Each row comes from the steps of one walk. Every step used is in the known rows, and no mark comes twice. Write the walk behind each row, first mark first.
Known rows:
lezule -> zubu -> mizeli: [ -7 -22 -24   3 -16 -30  -9   1  18  -2 -27 -26 -28  -1 -16 -31 -15  12
 -18 -36 -19   1]
teza -> bemus -> lezule -> zubu -> buga: [  8  31  11  21  11 -21  39  31 -27 -59   6  17 -19  11 -47 -54  -6  -7
   6  16  28   7]
mizeli -> zubu -> teza -> bemus -> lezule: [ 10 -16 -17 -18 -17  14  57  61 -39 -57  21 -15 -24  -4  -7   1  20 -46
  19  -2  14 -16]
lezule -> zubu -> teza: [  4 -16   6  -2 -39 -20  19  19  13 -22 -15 -29 -35 -18 -15 -41   8  18
  -7 -23 -15  -6]
teza -> zubu -> lezule: [-16  17 -10  -7  11  10  27  29 -20 -13  -6   5  -1   4  27  -4  10 -18
  40  17  10  -7]
lezule -> zubu -> zefa -> bemus: [ 27 -21  29  12   7 -32  36 -44   2   8  -1 -22   6  -1 -25  -5  -2  54
 -40 -21 -20  22]
mizeli -> zubu -> teza -> bemus -> buga: [ 11 -30 -31 -40 -20  33  61  77 -33 -33   6 -40 -26  11   7  -5  -5 -21
  -4   5  20   9]
zubu -> teza: [ -2 -14 -13  -1 -38   1   7  31   3 -25   2  -9 -31 -11  15  -3   9 -16
  -6  -6 -16 -14]
teza -> bemus -> buga: [ 10   8 -22  -8  13  22  31  43 -20  -7   1  -8   3  19   7 -36 -40  15
  -2  30  37  39]
zubu -> buga: [-13  20   5   4   2   0   2  13 -19 -18  -8  14 -28  29 -16  12  -3 -22
 -17  13   5  -6]
zubu -> zefa -> bemus -> lezule: [ 13  -4  31   8  17 -34  24 -30 -12 -17  40  28  20  -1   1  20  -9  20
 -19   4  -7   8]
lezule -> zubu -> mizeli -> bemus: [  0 -46 -29  -4 -23 -23  -4   9   2  -9 -23 -28 -32   9 -44 -23   1  23
   1 -32  -2  -9]
zefa -> bemus -> buga: [  6  -2  18 -19   5 -13  13  22   9  -7  15   9  24   1  15 -10 -52  33
 -25   9   2  26]
lezule -> zubu: [  6  -5  14   4  -8 -18  12 -11  16  -1 -14 -22  -5  -6 -29 -38  -1  28
  -3 -19  -2   7]
mizeli -> zubu -> zefa: [ 11 -40 -10 -36  14  16  46 -19 -29  13   5 -30 -12  22  -6  46  24  -1
 -17 -21  12  10]
zubu -> mizeli -> bemus: [ -6 -43 -50  -6 -15  -8 -20  16 -17  -3 -11  -9 -30  25 -15  14   5  -8
   8 -12   2 -16]
lezule -> zubu -> zefa -> bemus -> buga: [ 17 -21  28 -18  10 -31  36 -21  10   8  -2 -18   5   5 -16 -25 -35  71
 -46 -15  -1  47]
mizeli -> zubu: [  8 -21  -5 -35  -1  16  31  14 -17  -2   0 -23  -3   8 -12  28  15 -20
   6 -18   8  -6]
zefa -> bemus: [ 22   3  26  12   2 -19   6  -2   2  -5  14   3  24 -12   4  13 -14  11
 -14   0 -20  -3]
lezule -> zubu -> buga: [-10  12  17   3  -7 -20  16   8   1 -19 -21  -6 -36  19 -43 -28  -5  11
 -19  -9  -1   5]
lezule -> zubu -> mizeli -> bemus -> buga: [-13 -48 -31 -28 -22 -20   0  27   8  -8 -22 -26 -32  19 -34 -40 -29  35
  -5 -27  15  15]
teza -> zubu: [  6  -8 -10  -2  14  -3   8   7 -28  10   4  -7 -22  16  11 -30   7   2
  34  16   5  19]
mizeli -> zubu -> teza: [ -2 -33 -17 -33 -30  14  37  39 -19 -25   3 -30 -30   0   2  29  20 -35
  -4 -21 -10 -18]
bemus -> teza: [ -3  14 -25   5 -18  10 -11  -8  13  12   9  15  26   1 -33 -19   0  -5
  34  -7  13 -13]

Write each row's walk:
[ -1 -22  19  -6 -13 -28  18  12  -9 -38  18  13 -10  -3 -67 -37  18  24
  39 -12  34  -7]
mizeli -> bemus -> lezule -> zubu
[ 20  -9  15   5  29 -35  27 -24 -39  -5  35  22  -4  12  11  -9   2  21
  14  19   1  23]
teza -> zubu -> zefa -> bemus -> lezule
[  6  -9 -31   6 -22  13  -4   4 -11  13  10  13  15  12 -64  -7  25   6
  57  -8  36 -22]
mizeli -> bemus -> teza
[ 11  -4 -38   2   8   8   9 -30 -31  34  17   8   3  20 -18 -27  17  11
  47   5  21  14]
bemus -> teza -> zubu -> zefa
[ 16  14  49  13  -2 -52  22  -4  18 -40  24  19  26 -22 -25 -33 -23  24
   0 -12  -8  -2]
zefa -> bemus -> lezule -> zubu
[ -6 -14   4  -8  -3 -16   8  18 -23 -34  28  28  -6   5 -44  -6  21   4
  45   5  34 -18]
mizeli -> bemus -> lezule
[ 15  17  11  22   9 -21  38  18 -15 -42  10   0   0 -10 -38 -62  -5   8
  17   6  25  11]
teza -> bemus -> lezule -> zubu
[-10  29 -39   1  -9  18  14  21  -9  -1   6  22  28   2 -12 -22   6 -22
  72   6  25 -21]
bemus -> teza -> zubu -> lezule
[ -4   7  27   1  -5 -37  15   2  17 -43  21  17  -1 -17 -32 -51  -9  12
  19 -14  19   1]
bemus -> lezule -> zubu
[ -4 -32  10  -8 -37 -31  25  37  -6 -59  18   6 -30  -9 -53 -35  22  15
  34 -14  25 -24]
mizeli -> bemus -> lezule -> zubu -> teza
[ 10  31  -8  16  -5  -3  20  15  -6  -5  18  22  50  -6  -9  -5  -6  -5
  47   5   1 -17]
zefa -> bemus -> teza -> zubu -> lezule
[-12 -46 -59 -30   3  -1  -7  41 -37   6  -5 -15 -45  39   8 -29 -15   8
  31  12  24  25]
teza -> zubu -> mizeli -> bemus -> buga
[ -4 -17 -47  -2   6 -15 -19  13 -25   8 -11 -16 -33  19  32 -21  -4 -18
  22   4 -12  11]
teza -> zubu -> mizeli
[  3  11 -11  14 -21  -5  30  55 -24 -63  24   9 -21 -12   5 -28   4 -24
  16  17   1 -14]
zubu -> teza -> bemus -> lezule
[  8 -20 -40   1 -10  10   5   6 -39  19  16  12  -4  23 -53 -27  29   7
  81   7  39  -7]
mizeli -> bemus -> teza -> zubu
[ 23   0  -5  14   5 -10  16 -41  -6  27  24  11  35   5 -18  17   1  28
 -13  -8  -9   5]
zubu -> zefa -> bemus -> teza
[  6  25  57  15   0 -51  22  11   1 -55  22  27  -1  -3 -40 -25 -24   9
 -13  -6  -4  -3]
zefa -> bemus -> lezule -> zubu -> buga
[  8 -19 -17  -7 -32  -3  47  52  -1 -30 -11 -33 -32  -3 -12 -69 -24  27
 -14  -1  12  24]
lezule -> zubu -> teza -> bemus -> buga
[  6  10 -36   4  -1   3  -6  -6 -16  25  12  14   9  12 -21 -43   6  -3
  64   4  20   3]
bemus -> teza -> zubu
[ -8  -8  26  -4   8 -34  27 -22   2 -27  21  14 -10  -8 -28 -33   1  28
  -1 -15  13  13]
bemus -> lezule -> zubu -> zefa
[-17 -27 -35  -8 -16 -21 -21  30 -18 -34  13  18 -25  13 -21   2  -1 -20
  25 -11  13 -26]
zubu -> mizeli -> bemus -> lezule
[-20 -49 -55 -32 -16  -1 -14  41  -9  -2  -7  -7 -28  31  -4  -2 -28   8
  -1  -3  21   5]
zubu -> mizeli -> bemus -> buga
[-11 -26 -67   0 -30   2 -31  15 -10   8  -4   9  -8  22 -40  -1   3 -13
  38 -21   9 -28]
zubu -> mizeli -> bemus -> teza
